Each row comes from the steps of one walk. Every step used is in the known rows, and no mark comes twice. Write the walk behind each row, first mark first.
Known rows:
nugo > kelas: [-0.09  0.08  0.08  0.00 -0.04 -0.01  0.28  0.01 -0.07 -0.01  0.13  0.04
 -0.06  0.14  0.08 -0.03 -0.01 -0.16 -0.01 -0.12 -0.09 -0.14  0.09  0.06
 -0.01  0.00]
refo > kelas > sama > pani: [-0.03  0.12  0.11  0.46 -0.14  0.02  0.24 -0.21 -0.13 -0.12  0.05 -0.48
  0.28  0.10  0.21 -0.06 -0.14  0.33  0.02 -0.25  0.11 -0.18  0.05  0.03
 -0.05  0.17]
refo > kelas > sama: [ 0.12 -0.02 -0.02  0.35 -0.10 -0.06  0.17 -0.06 -0.10 -0.09  0.06 -0.41
  0.11  0.04  0.13 -0.04 -0.22  0.38 -0.05 -0.21 -0.02 -0.25  0.05 -0.03
 -0.02  0.22]
nugo > pani > lavof: [-0.01  0.12 -0.21  0.16  0.03  0.02  0.19 -0.27 -0.13 -0.01  0.05  0.10
  0.02  0.05  0.03  0.15 -0.01  0.14  0.02 -0.03  0.10 -0.24 -0.10 -0.10
 -0.02  0.10]
lavof > pani > nugo > kelas: [-0.17 -0.05  0.30  0.13  0.03 -0.14  0.24  0.03 -0.05  0.20  0.29  0.43
 -0.18  0.06  0.03  0.27 -0.13 -0.19 -0.06 -0.19 -0.12 -0.32  0.02 -0.03
 -0.02 -0.24]
sekete > kelas: [ 0.10  0.32 -0.16  0.14 -0.05  0.00  0.13 -0.08 -0.24 -0.15  0.06 -0.24
  0.01  0.05  0.25  0.07 -0.06 -0.01 -0.09 -0.08  0.00 -0.08  0.04  0.01
  0.02  0.12]
pani > lavof > kelas > refo: [ 0.06  0.03  0.23 -0.19 -0.08  0.10 -0.15 -0.17  0.01 -0.02  0.11  0.11
  0.05  0.03  0.08  0.03 -0.14  0.05  0.10 -0.09  0.23 -0.16  0.08  0.16
 -0.02  0.08]
refo > kelas > sama > pani > nugo: [ 0.01  0.07  0.21  0.49 -0.12 -0.03  0.12 -0.21 -0.08  0.09  0.12 -0.37
  0.28  0.09  0.17  0.09 -0.22  0.37 -0.04 -0.36  0.06 -0.31  0.09 -0.08
 -0.06  0.07]
sekete > kelas > sama > pani > nugo: [ 0.01  0.52  0.06  0.52 -0.15 -0.01  0.14 -0.31 -0.25  0.03  0.10 -0.29
  0.22  0.08  0.27  0.29 -0.26 -0.01 -0.08 -0.22  0.10 -0.22  0.09  0.00
 -0.11  0.09]
pani > nugo > kelas > refo: [ 0.00  0.07  0.29 -0.05 -0.08  0.04  0.07  0.03 -0.05  0.34  0.21  0.14
  0.04  0.11  0.14  0.13 -0.16 -0.30 -0.01 -0.15 -0.06 -0.24  0.22  0.02
  0.03 -0.21]
lavof > kelas > refo > pani > nugo: [ 0.25  0.12  0.26 -0.26 -0.01  0.06 -0.24 -0.12  0.00  0.14  0.14  0.12
 -0.02  0.00  0.10 -0.04 -0.06 -0.17 -0.09 -0.10  0.15 -0.22  0.20  0.05
 -0.14  0.12]
sekete > kelas > sama: [ 0.12  0.42 -0.16  0.39 -0.13 -0.03  0.17 -0.17 -0.24 -0.14  0.02 -0.31
  0.01  0.03  0.21  0.15 -0.25  0.05 -0.10 -0.07  0.01 -0.16  0.05  0.02
 -0.07  0.24]
pani > lavof > kelas: [-0.02 -0.01  0.10 -0.10 -0.02  0.01 -0.01 -0.18  0.02 -0.19  0.10  0.18
 -0.04  0.06 -0.04  0.02 -0.06  0.20  0.03 -0.15  0.15 -0.20 -0.01  0.07
 -0.07  0.19]
boze > kelas > lavof > pani > sama: [-0.03  0.24 -0.02 -0.06  0.03 -0.11  0.34  0.14 -0.14  0.08  0.14  0.34
 -0.35  0.01  0.11  0.22  0.38 -0.31  0.08  0.05 -0.02 -0.25 -0.01  0.04
  0.07 -0.25]
sama > kelas: [ 0.24  0.01 -0.07 -0.10 -0.01 -0.04 -0.10  0.00 -0.17 -0.09  0.11  0.01
 -0.18  0.08 -0.02 -0.02  0.02  0.04 -0.03  0.00 -0.03 -0.19  0.02 -0.12
  0.10  0.07]
lavof > kelas: [ 0.13  0.07  0.02 -0.13 -0.06  0.03 -0.09 -0.04 -0.06 -0.16  0.05 -0.08
 -0.07  0.06  0.04 -0.11  0.03  0.08 -0.06 -0.10  0.07 -0.17  0.08 -0.03
 -0.07  0.13]
refo > kelas > lavof: [ 0.25 -0.04 -0.12  0.12 -0.05  0.05  0.01  0.00 -0.15 -0.09  0.07 -0.37
 -0.19  0.11  0.27 -0.08  0.19  0.19  0.02 -0.21 -0.10 -0.19  0.07 -0.18
  0.10  0.08]
boze > kelas: [-0.13  0.24 -0.14 -0.01 -0.04 -0.03  0.20  0.11 -0.11 -0.01  0.03  0.10
  0.10  0.13 -0.05  0.12  0.10 -0.16 -0.03 -0.07 -0.06 -0.15  0.04  0.11
 -0.01 -0.11]
refo > kelas: [ 0.10 -0.11  0.01  0.14 -0.02 -0.01  0.09  0.02 -0.10 -0.07  0.09 -0.27
  0.07  0.09  0.17 -0.13 -0.02  0.37 -0.04 -0.21 -0.04 -0.19  0.04 -0.01
  0.05  0.08]
refo > pani > nugo > kelas > lavof: [ 0.09  0.15  0.09 -0.06  0.03  0.00  0.14 -0.07 -0.07  0.15  0.20  0.24
 -0.40  0.12  0.11  0.04  0.25 -0.48 -0.04 -0.18 -0.23 -0.25  0.16 -0.12
 -0.06  0.08]
sekete > kelas > sama > pani: [-0.04  0.57 -0.02  0.47 -0.16  0.03  0.27 -0.32 -0.26 -0.17  0.03 -0.41
  0.20  0.08  0.29  0.12 -0.16  0.02 -0.02 -0.11  0.17 -0.10  0.06  0.10
 -0.08  0.18]
sama > pani: [-0.07  0.24  0.08  0.11 -0.07  0.05  0.17 -0.18 -0.17 -0.19  0.05 -0.11
  0.16  0.18  0.15 -0.08  0.13 -0.09  0.04 -0.09  0.13 -0.09  0.08  0.02
 -0.02  0.02]
pani > lavof > kelas > sama: [-0.01  0.10  0.09  0.16 -0.10 -0.04  0.05 -0.27 -0.01 -0.16  0.07  0.08
 -0.01  0.03 -0.06  0.11 -0.26  0.26  0.00 -0.16  0.15 -0.25 -0.02  0.14
 -0.15  0.32]
lavof > pani > nugo: [ 0.00 -0.05  0.15  0.18  0.05 -0.14  0.06 -0.04 -0.12  0.11  0.19  0.38
 -0.11  0.04  0.03  0.30 -0.06 -0.07 -0.09 -0.12 -0.04 -0.33 -0.02 -0.08
  0.00 -0.19]

Which walk is each row?
[ 0.42  0.18 -0.01 -0.32  0.09 -0.05  0.06 -0.03 -0.18  0.01  0.14  0.14
 -0.59 -0.01  0.14 -0.16  0.46 -0.11  0.02  0.14 -0.04 -0.20  0.07 -0.19
  0.08  0.24] => refo > pani > sama > kelas > lavof
[ 0.33  0.10  0.20 -0.29 -0.04 -0.01 -0.08  0.05 -0.16  0.15  0.14  0.04
 -0.13 -0.03  0.18 -0.05  0.04  0.00  0.07  0.18  0.13 -0.19  0.14 -0.04
  0.19 -0.05] => pani > sama > kelas > refo
[-0.11  0.39 -0.22  0.24 -0.13 -0.07  0.26  0.01 -0.12 -0.05  0.00 -0.01
  0.13  0.10 -0.09  0.21 -0.13 -0.13 -0.03 -0.05 -0.05 -0.21  0.04  0.11
 -0.09  0.05] => boze > kelas > sama
[-0.20  0.14  0.18  0.15 -0.04  0.03  0.23 -0.32 -0.10 -0.18  0.11  0.12
  0.20  0.15  0.09  0.06  0.07  0.09  0.12 -0.17  0.18 -0.13 -0.01  0.14
 -0.01  0.08] => sama > pani > lavof
[-0.02  0.23  0.22 -0.17 -0.03  0.07  0.22 -0.05 -0.06  0.04  0.16  0.15
  0.00  0.06  0.14 -0.11 -0.01 -0.45  0.00 -0.01 -0.02 -0.07  0.18  0.22
 -0.05  0.05] => nugo > kelas > refo > pani
[ 0.16 -0.03  0.22 -0.11  0.09 -0.18  0.16  0.06 -0.16  0.09  0.21  0.38
 -0.35 -0.06  0.02  0.08  0.09  0.14  0.02  0.14  0.06 -0.26 -0.05 -0.07
  0.14 -0.09] => lavof > pani > sama > kelas
[ 0.19  0.29  0.23 -0.24  0.03  0.01  0.19 -0.05 -0.12  0.04  0.10  0.17
 -0.04 -0.04  0.25 -0.13  0.19 -0.18  0.01  0.15  0.14 -0.11  0.17  0.15
  0.00  0.11] => kelas > refo > pani > sama
[ 0.19  0.15  0.18 -0.08  0.01  0.02 -0.06 -0.11 -0.10  0.15  0.13  0.19
  0.06  0.01  0.14  0.06 -0.01 -0.29 -0.09 -0.04  0.04 -0.23  0.18  0.03
 -0.06  0.02] => kelas > refo > pani > nugo
[ 0.24  0.39 -0.29  0.11 -0.07  0.06  0.03 -0.08 -0.29 -0.11  0.04 -0.32
 -0.30  0.09  0.34  0.10  0.17 -0.16 -0.03 -0.09 -0.07 -0.09  0.07 -0.13
  0.05  0.09] => sekete > kelas > lavof
[ 0.19  0.24 -0.15 -0.01  0.02 -0.01  0.26 -0.08 -0.19  0.13  0.02 -0.08
 -0.08  0.00  0.21 -0.03  0.17  0.10 -0.01  0.13  0.13 -0.24  0.05 -0.21
  0.02  0.05] => nugo > pani > sama
[ 0.16  0.22 -0.01  0.13 -0.14 -0.01 -0.02 -0.13 -0.07 -0.19  0.01 -0.19
 -0.05  0.03  0.00  0.01 -0.21  0.13 -0.06 -0.09  0.09 -0.25  0.09 -0.03
 -0.15  0.27] => lavof > kelas > sama
[ 0.22  0.21  0.11 -0.28 -0.04  0.12 -0.11 -0.13 -0.05 -0.06  0.08  0.06
 -0.01  0.02  0.10 -0.17  0.01 -0.18 -0.03 -0.01  0.18 -0.09  0.18  0.10
 -0.13  0.20] => lavof > kelas > refo > pani
[-0.08  0.28 -0.05 -0.11 -0.11  0.05  0.09  0.12 -0.09  0.10  0.03 -0.02
  0.22  0.09  0.09  0.11  0.00 -0.34  0.03  0.01  0.03 -0.14  0.13  0.16
  0.05 -0.23] => boze > kelas > refo
[ 0.01  0.26 -0.29 -0.05 -0.07  0.02  0.13  0.10 -0.15 -0.05  0.03 -0.02
 -0.15  0.14  0.03  0.15  0.31 -0.36  0.04 -0.08 -0.12 -0.18  0.06 -0.06
  0.03 -0.11] => boze > kelas > lavof
[-0.09  0.01  0.42  0.03 -0.02 -0.06  0.14  0.02 -0.06  0.38  0.29  0.40
 -0.06  0.03  0.13  0.31 -0.25 -0.36  0.00 -0.13 -0.03 -0.29  0.12  0.10
  0.03 -0.38] => lavof > pani > nugo > kelas > refo
[ 0.30 -0.06  0.03  0.04  0.04 -0.10 -0.17 -0.01 -0.20  0.19  0.24  0.31
 -0.54  0.03  0.03  0.31  0.11 -0.09 -0.03 -0.09 -0.11 -0.38 -0.03 -0.35
  0.14 -0.19] => sama > kelas > lavof > pani > nugo
[-0.01  0.30  0.05 -0.15  0.00 -0.01  0.04  0.03 -0.06  0.27  0.13  0.24
  0.18  0.03  0.01  0.16  0.03 -0.45 -0.08 -0.06 -0.01 -0.22  0.16  0.17
 -0.09 -0.12] => boze > kelas > refo > pani > nugo
[ 0.03  0.28  0.39 -0.28  0.01  0.01  0.38 -0.01 -0.05  0.20  0.19  0.23
 -0.08  0.00  0.23 -0.17  0.11 -0.34  0.05  0.10  0.06 -0.09  0.21  0.24
 -0.01  0.05] => nugo > kelas > refo > pani > sama
[ 0.39  0.08 -0.03 -0.24  0.00 -0.04 -0.03  0.05 -0.21  0.04  0.10  0.03
 -0.52  0.04  0.15 -0.03  0.38  0.06  0.07  0.10 -0.04 -0.25  0.08 -0.26
  0.18  0.06] => pani > sama > kelas > lavof
[-0.02  0.11  0.23 -0.04  0.05 -0.06  0.21 -0.06 -0.02  0.16  0.22  0.29
 -0.10  0.08  0.00  0.01  0.02 -0.30 -0.11 -0.17 -0.15 -0.22  0.13  0.02
 -0.12  0.11] => refo > pani > nugo > kelas
[-0.14  0.21  0.44  0.01 -0.13  0.10  0.10 -0.11 -0.07  0.32  0.22  0.03
  0.20  0.17  0.25  0.09 -0.10 -0.33  0.08 -0.20  0.09 -0.20  0.22  0.08
  0.03 -0.27] => sama > pani > nugo > kelas > refo
[ 0.10  0.08 -0.05  0.10  0.00 -0.04  0.10 -0.04 -0.20 -0.09  0.12  0.18
 -0.40  0.05  0.12  0.18  0.21 -0.23  0.03 -0.06 -0.05 -0.22 -0.02 -0.11
  0.05 -0.09] => kelas > lavof > pani
[ 0.28  0.06  0.07 -0.18 -0.07  0.06 -0.16  0.01 -0.17  0.09  0.11 -0.02
 -0.04  0.05  0.08  0.03 -0.08 -0.07  0.03  0.06  0.05 -0.17  0.09 -0.04
  0.15 -0.07] => sama > kelas > refo
[ 0.42  0.25 -0.06 -0.23 -0.02  0.06  0.00 -0.06 -0.21  0.33  0.07 -0.04
 -0.12 -0.04  0.19 -0.03  0.03  0.09  0.04  0.26  0.21 -0.24  0.09 -0.21
  0.18 -0.07] => nugo > pani > sama > kelas > refo
[ 0.27  0.23  0.31 -0.41  0.01  0.05  0.00 -0.07 -0.04  0.03  0.10  0.11
 -0.09 -0.06  0.21 -0.22  0.15 -0.14  0.00  0.13  0.24 -0.11  0.20  0.13
 -0.08  0.20] => lavof > kelas > refo > pani > sama
[-0.03  0.16  0.17  0.16 -0.05  0.02  0.00 -0.17 -0.14  0.04  0.12  0.01
  0.17  0.16  0.11  0.06  0.08 -0.04 -0.01 -0.21  0.06 -0.24  0.11 -0.11
 -0.04 -0.08] => sama > pani > nugo
[ 0.18  0.36 -0.04  0.06 -0.11  0.10  0.00 -0.07 -0.22  0.01  0.06 -0.28
  0.11  0.01  0.39  0.06 -0.16 -0.15 -0.03 -0.02  0.09 -0.07  0.12  0.12
  0.07  0.00] => sekete > kelas > refo
[ 0.32  0.18  0.06 -0.27  0.00  0.03 -0.12 -0.08 -0.15 -0.01  0.13  0.09
 -0.10  0.00  0.06 -0.12  0.00 -0.20 -0.03  0.11  0.06 -0.12  0.10  0.03
  0.06  0.13] => sama > kelas > refo > pani
[-0.05  0.38 -0.04 -0.19 -0.03  0.04  0.18  0.03 -0.08  0.05  0.07  0.16
  0.21  0.04  0.02  0.03  0.09 -0.47 -0.02  0.06  0.04 -0.06  0.13  0.27
 -0.06 -0.03] => boze > kelas > refo > pani
[-0.09  0.19  0.35 -0.10 -0.12  0.18 -0.06 -0.32 -0.01 -0.06  0.12  0.01
  0.24  0.09  0.15 -0.03 -0.06  0.04  0.16 -0.14  0.37 -0.10  0.09  0.22
 -0.04  0.02] => sama > pani > lavof > kelas > refo
[-0.07  0.07  0.06  0.00  0.08 -0.05  0.21 -0.27 -0.07 -0.20  0.11  0.36
 -0.04  0.04 -0.01  0.00  0.07 -0.02 -0.02 -0.08  0.05 -0.12 -0.02  0.20
 -0.08  0.32] => refo > pani > lavof
